Known rows, with every step that occurs:
mogef-zigu-nabom: [ -7   4   9  -1  20  18   3 -14  20  14 -18 -22   7  30  14  10 -14   7
 -34  14 -43   1   7   3  -2  15 -29  32  28   9   6  12   1  21  14  14
  25 -28   5]
rava-tuzif-gebi-repevul-fevom-lani-resi-mogef: [ 17   8  15  15  20  43  18 -10   7  27 -27 -27 -16  26  -2   4  21  23
 -33  16  -8  24 -31  10 -14  -2 -54  39  14  -3  11 -13   5  -1   1 -16
  16 -30  25]
geke-dazo: [-14  -1  10  -2  30  34  20  -8  28  23 -14  -2  -5  27  26   3   4  -6
 -28   2 -25  14   7  13  18  13  -9  19   0  14 -20   5  -4   1  19   6
   1 -16   1]
gebi-repevul: [  3  -1   8   7  13  31  19  -9  25  17 -19 -16   2  12  22  -4  -9  -2
 -26  11 -23   8  10  12   6   5 -34  18  -2  14 -11   7  11  14   4   0
  13 -19  15]
tuzif-rava: [ -5   2   7  15  11  30   6 -14  17  22 -18  -4  -1  21  17  14  -4   1
 -19  10 -29   6  -3  -1   5  12 -35  28  11   7   5  12   0  -2  19   2
  22 -15  17]
repevul-gebi-tuzif-rava-zitu: [ 11  -4   5  20   3  38  23 -33   8   7  -9  -7   2  22  22  24   8  11
 -19  -1 -12  22 -28 -10  10  10 -35  34   5   4  18  20 -12  -8  16   8
  33 -30  16]
resi-mogef: [-10   5  25   3  23  32  10  -9  26  32 -13  -4  -8  23  11  12   2   4
 -15   6 -29   4   4  13  -2  11 -29  35  23   5   0  -4  -4  -3  21   1
  15  -8  16]
zitu-rava-tuzif-gebi-dazo: [  8 -23   8  21  12  44  37 -27  -5   5 -17 -25   8  29  33  15 -16  14
 -44  -3  -7   4 -13  -7  21  -3 -42  20 -10  17  -3  10 -10  -1  10 -15
  22 -21   5]
gebi-repevul-fevom-lani-resi-mogef-zigu-nabom: [ 11  20  17  11  26  33  -9  -7  27  25 -25 -30  -4  15  -6   5   7  26
 -26  29 -24  10 -11  20 -28  18 -50  55  41  -3   8  -8  20  19   1   9
  13 -41  26]
zitu-rava: [ -1 -16  11  13  15  32   6  -9  20  17 -20 -22   1  14  25  16 -11  -2
 -33  11 -21  -1  11   8   5  12 -29  19   6  15  -2   8  -8  -1   9   3
  13 -16  12]
zitu-gebi-repevul-fevom-lani-resi: [ 32  -6  11   9  12  33   7 -11  19  11 -31 -32  -8   3   8  -4   6   9
 -19  35   0  23   4  19 -18  24 -35  40  19   1  -3  -1  29   4 -12  -4
   6 -31  24]
repevul-fevom: [  6  -7  12   2   8  32   5  -1  22  33 -21 -19  -4  19  10  22  15  -1
 -21  24 -18   0   1  19  -4  10 -31  26   9  14   1  -4   6   8   7   8
  11 -30  26]
fevom-repevul: [ -6  -9  21  15  18  33   9  -7  22  22 -29 -30  -2  10  18   6  -9   1
 -21  21 -23  13   2  -1   6  17 -19  15   8   6  -5   3   0   7  10  -8
  20 -19  13]
gebi-zitu-rava: [  6 -19   1  12   8  38  11 -10   8  17 -26 -19  -3  12  18  18 -14  -4
 -41  20  -8   7   8  10  13  20 -39   9  12  16  -5  19  -3  -2  11  12
  19 -26   7]
fevom-repevul-gebi: [ 18  -5  20  11  10  37  12  -5  12  12 -33 -31   6   5  16  10   4   7
 -18  21 -13  15  -3  -7  15  20 -24  22   7   8   5  -2  -3  -3   1  -6
  35 -20  10]
dazo-geke: [  1  -3  16 -11  21  38  22 -23   8  32 -21  -4 -13  20  10  -3  -1 -16
  -4  23 -28   8  12   7  -4  14 -22  18  -7   8  -9   0  -9   0  20   3
  15 -14  15]
gebi-zitu-rava-tuzif: [ -5 -26  -2  16  10  35  20  -6  -2  19 -21 -18 -10  18  22  25  -9   4
 -51   5  -4  12  -3   3  23   6 -45   1  13  10   5  26 -14   2  14   1
  24 -27   2]
repevul-fevom-lani-resi-mogef: [  7   8  24   3  30  36  -3  -9  24  36 -24 -16 -25  16  -7  14  27  10
  -6  25 -10  14 -13  20 -23  22 -35  49  31   2   5 -16   8  -1  12   3
  -1 -30  34]
zitu-rava-tuzif: [ -8 -22   6  15  19  35  16  -9  13  21 -13 -23  -6  22  29  24  -9  10
 -42  -8 -18   8   0   3  17  -3 -31   8   5   6   9  13 -17   7   7  -4
  17 -18   6]
geke-dazo-gebi-zitu: [  3  -7  11  -5  13  32  31 -18   3  19 -28   4  -4  36  28   6   6  -8
 -31  11 -10  20  -4  15  20   9 -17   3   5   8 -25  11  -2  -4  32   6
  24 -18  -3]
repevul-fevom-lani-resi-mogef-zigu: [ -1  10  28  13  33  36  -8  -9  19  36 -19 -28 -16  25  -5  15  12  13
  -9  24 -20  10 -17  24 -22  27 -32  50  32  -1   8  -5   7   6  19   8
   1 -36  25]
fevom-lani-resi-mogef-zigu-nabom: [ -6  17  21   2  38  22  -5 -18  24  18 -22 -20 -12  30  -2   3   1  20
 -18  18 -37  17 -11   2 -22  26 -36  55  48  -7  11  -3   3  10  19  10
  16 -22  11]
dazo-gebi-repevul-fevom-lani-resi-mogef-zigu: [ 15  13  27  17  14  40   1 -16   9  27 -25 -24  -1  26   9   7   9  21
 -11  22  -8  10 -20  31 -27   5 -39  42  24 -11   2  -5  18  15  17  -8
  16 -29  25]
resi-lani: [ -3  -9   8  -6  14  19  11 -20  25  23 -22  -9 -11  13  16  -2   0   6
 -14  19 -27  20  -3   0  11  17 -17  31  17   6   1   7   3   3  17   7
  21 -25   3]
gebi-repevul-fevom-lani-resi-mogef-zigu: [  7  15  22  19  28  43  -4  -6  22  32 -21 -34  -7  17   2   0   3  18
 -14  25 -14  12 -14  32 -21  15 -44  45  26  -1   1   2  20  12   7   2
   0 -38  27]
resi-mogef-zigu-nabom: [-14  14  22   2  23  27   0 -13  23  24 -12 -15   4  32   8  15  -9  16
 -28   8 -47  -1   5   6  -8  12 -36  43  43  -2   7   1  -3  12  21  13
  26 -21   7]
zitu-gebi-tuzif: [  4 -14  18  11  13  35  28 -27  18  14 -11 -34  -3  30  28  -2 -15  -2
 -22   1 -14  14   3   7   2  21 -25  30  18   5  -2  13  10  -8  -1   4
  16 -19  14]
zitu-gebi-repevul-fevom-lani: [ 30  -2  14   5   8  38  10 -11  19  13 -30 -29   8  11  11  -2   0   1
 -28  34 -10  20  12  25  -6  18 -36  26  15   4 -10   3  30   6 -17 -11
  17 -27  13]
nabom-zigu-mogef: [-26  -5  13   3  10  24  17 -10  13  15 -21  -8  11  10  12  12   0  11
 -37  27 -34   9   6  21  -4  10 -44  37  24   1   5   3   6  18  16  12
  22 -12  14]
rava-tuzif-gebi-repevul-fevom: [ 15  -5   1  17   5  41  26  -5   2  23 -19 -28   7  24  14  13   9  11
 -48  13 -15  11 -16  11   5 -12 -48  17  -7  13   6   2   7  11  -6 -11
  29 -30  20]
resi-mogef-zigu: [-19   9  28  12  24  37   6 -11  19  32  -8 -18   1  30  13  12 -13   5
 -13   1 -34   1  -2  17   0  13 -26  36  28   0   0  10  -5   6  29   3
  16 -19  10]
zigu-mogef: [-18   1   6   0   9  29   9 -15  18  25 -18 -11  -3  15  22  16  -4   3
 -26  20 -28   3   4  14  -5  21 -31  26  25   2  10   2   4  14  21   2
  30  -9   9]
repevul-gebi: [ 16  -1  10  -3  15  30  15  -8  10  15 -22 -14   2  18  15  12  10   2
 -18   7 -16   8   0   3  14  16 -28  31   7   9   4   3  -3   0  10   3
  29 -18  13]

Rows:
[ 18 -14   1  15   4  41  18 -16  -3  12 -38 -23   7  19  13   9 -13   0
 -50  27 -13   6  -1   0  11  16 -43  13   4  20  -1  17  -8 -14  18   3
  37 -27  -2] : tuzif-gebi-zitu-rava
[ -4 -24   4   8  11  39  32 -14  -6  16 -19  -7  -5  33  36  26  -2   6
 -52  -7   2  19 -11   6  32  -5 -29 -11   0   1 -10  22 -18  -5  25  -3
  28 -15 -10] : geke-dazo-gebi-zitu-rava-tuzif
[ 16 -20  10   9  18  56  43 -35 -21  18 -22 -15   5  28  24   7 -15   6
 -33   7 -10   2 -11 -10  15  -2 -41  12 -23   8  -9   2 -19  -6  15 -19
  22 -17   5] : zitu-rava-tuzif-gebi-dazo-geke
[ 11 -10  12  -1  19  49  52 -36 -18  22 -22  -5  -3  34  16  -2  -3   1
 -22  12 -17  12 -18  -8  14   0 -34  17 -22  10 -11   2 -13   2  25 -19
  23 -21  12] : rava-tuzif-gebi-dazo-geke
[  4  -3  16  21   5  33  23 -32   3  18 -13 -14  -3  37  31  12  -1   6
 -22  -6 -21   7 -22   0  -5   1 -33  24   7   2   4  15   1  -4  21  -3
  28 -17  23] : dazo-gebi-tuzif-rava
[ -2   1  11  -1  33  21  12 -18  19  16 -30 -18 -25  21   7  -6  11  -4
  -8  24 -18  24  -5   4 -10  27 -19  37  12  10  -2   0   2   5  17   1
  -1 -23  17] : fevom-lani-resi
[ 32  -7   1  26  -8  32   3 -20  16   4 -29 -12  -3   6  11  18   7  17
 -11  43  -2  33 -18   7 -17  19 -45  41  13 -14  12  10  20   3   6  -7
  18 -37  18] : tuzif-rava-zitu-gebi-repevul-fevom-lani-resi
[  5 -19   6   6  10  40  23 -15   6  12 -27  -6   4  26  33  18  -4  -2
 -43   8  -2  11   0  13  23   7 -26  -2   2   9 -20  14  -8 -10  28   5
  26 -15 -10] : geke-dazo-gebi-zitu-rava
[ 23 -12   4  27 -21  39   8 -14  16   7 -16  -5  18   8  17  29  -2  12
 -24  29 -12  14  -6  12  -3   6 -46  27  11  -7  10  15  14   4   4  -2
  31 -31  11] : tuzif-rava-zitu-gebi-repevul-fevom
[ -4   1   6  23  11  37  18 -25  17  25  -7 -21 -10  31  23   5  -9   4
 -24  -2 -25   9 -14  -1   0  15 -38  26   8  12   4  18   1  -5  11   6
  13 -24  27] : gebi-tuzif-rava
[ 11  -2   5   7   6  30  29 -17  -2  15 -39 -13  -1  24   4   3  -3  -7
 -40  27 -17  12  -6   1  11  15 -34  19   4  20  -5  14  -1  -9  24   3
  37 -27   2] : tuzif-gebi-zitu
[ 10   6   6  12   8  38  25 -14  12  11 -31 -21  10  16  18  -9 -12   2
 -38  17 -27  12   2   3   1   3 -38  22  -7  17  -7   7   8   4   6  -9
  30 -17   9] : tuzif-gebi-repevul
[ 14  -9   2  26 -13  34  19 -22  14   1 -16  -2  13  12  26  15 -20  10
 -22  18 -18  21  -1  -4   4   6 -37  26  11 -12   7  21  11   3  11  -5
  34 -15   1] : tuzif-rava-zitu-gebi-repevul
[ 17 -26  -2  12   6  39  26  -1  -9   9 -25 -17   3  15  20  29   2  11
 -46   2   4  17 -11  -2  31   6 -49   3  10  10  17  20 -14  -7   6   3
  35 -29   3] : repevul-gebi-zitu-rava-tuzif
[ 10 -12  12  -1   0  26  24 -18  -4  19 -30  -2  -2  26  16  14   2  -5
 -26  23  -9  13  -5  12   8   8 -32   6   9   6  -8  11   2   2  29  -1
  36 -18   4] : dazo-gebi-zitu
[ -9  -6   6  26   5  35  21 -36  18  15  -7  -5  -8  28  23  19  -8   4
 -24   0 -26  19 -24  -5   1   7 -34  27   4   5  11  21  -8   1  22   6
  19 -33  15] : gebi-tuzif-rava-zitu
[ -4  -4  17  -7  20  28  27 -18  16  19 -19   1   1  36  32   8   9   0
 -23   2 -21  14  -1  13  13   1  -4  13  -4   3 -21   1  -7   1  28  -3
  19  -7   1] : geke-dazo-gebi
[ 19  -2  14  -6  18  50  43 -37 -10  22 -30  -2   4  25  13 -11  -8  -8
 -11  26 -22   4  -6  -6   4  14 -29  28 -19  15 -22  -5  -3  -4  25  -9
  20 -18  12] : tuzif-gebi-dazo-geke
[ -1 -10  15  26  -5  28  27 -44   2  13  -9   4  -1  39  30  25  -2   9
 -22   3 -21  20 -30  -4   0  -7 -29  22  -1  -7   9  16  -9   2  32  -5
  32 -20  13] : dazo-gebi-tuzif-rava-zitu
[ 15  -8   9   5   4  32  24 -12  20   7 -22 -22  10  11  29  -7 -19  -1
 -23  13 -15  14  19  13   6  13 -30  23  13   5  -8   9  17   4  -3  -8
  24 -16   9] : zitu-gebi-repevul
[ 30  -7  24  -1  13  56  34 -23  -9  16 -35 -18   8   4  18  -3  -3   1
   0  23  -2   9  -8  -7  16  23 -29  22 -13   7 -17  -7  -2  -4  12 -13
  24 -20  17] : fevom-repevul-gebi-dazo-geke
[ 28  -8  16  10   3  34  11 -22  20   9 -27 -12   9  11  12  14   0   4
 -25  40 -10  32   0  18  -5  12 -27  29   8  -3  -4   7  19  14  -5 -10
  24 -30   0] : rava-zitu-gebi-repevul-fevom-lani
[ 28   4  14   4  12  30   8 -16   8  17 -36 -20 -11  15  10   1  24  11
 -19  32  -1  18 -11  20 -23   5 -36  31   1   0  -4  -6  21  15   6 -11
  12 -27  28] : dazo-gebi-repevul-fevom-lani-resi
[  6 -17   8  18  -8  26  15 -24   9   8 -14   2   8  22  22  29 -10   5
 -15  23 -25  20  -4  -8   5  12 -25  31  18 -11  11  20  -3  -6  26  -2
  34 -19   1] : tuzif-rava-zitu-gebi
[ -9  -5  12  20   6  35  31 -45  11  13  -5   6  -3  43  38  21   3  10
 -24 -12 -18  25 -32   0  10  -4 -18  16  -6  -5  -5  17 -12  -4  34   2
  23 -21   1] : geke-dazo-gebi-tuzif-rava-zitu
[  7 -31   7  12   4  30  25 -15 -15  13 -23 -13  -1  27  28  28  -5   7
 -47   5   0  13 -11   5  18  -7 -44  -6   6  -3   6  21 -12   2  21  -7
  37 -17   0] : dazo-gebi-zitu-rava-tuzif
[ 25  -5   5  25  15  47  14  -9   2  14 -31 -39   5  18  14  11   1  17
 -60  16 -11  23 -15   6   2  -3 -50  13  -9  11   7   6   3   8 -16 -21
  27 -34  10] : zitu-rava-tuzif-gebi-repevul-fevom-lani
[ 19 -17  -1  27   0  49  16  -3   5  19 -21 -37  12  16  22  20   0  19
 -59   9  -6   7  -9  10   8 -15 -58  14  -9  10   9   5  -2   6 -11  -9
  26 -29  16] : zitu-rava-tuzif-gebi-repevul-fevom
[  9 -16   1  28  11  42  27 -13   4   9 -21 -32   8  19  30   8 -15  12
 -57  -3 -17  15  -4  -2  15 -12 -49  11 -11   9   6  13  -8   3  -1 -16
  29 -17   2] : zitu-rava-tuzif-gebi-repevul
[  4  -5   4  14  15  32  37 -12   3  14 -23 -24   3  29  22  -1  -6   8
 -47  -1 -21  18  -9  -5  16 -12 -40  16  -7  10   1   8   2   7   4 -15
  30 -18   9] : rava-tuzif-gebi-repevul
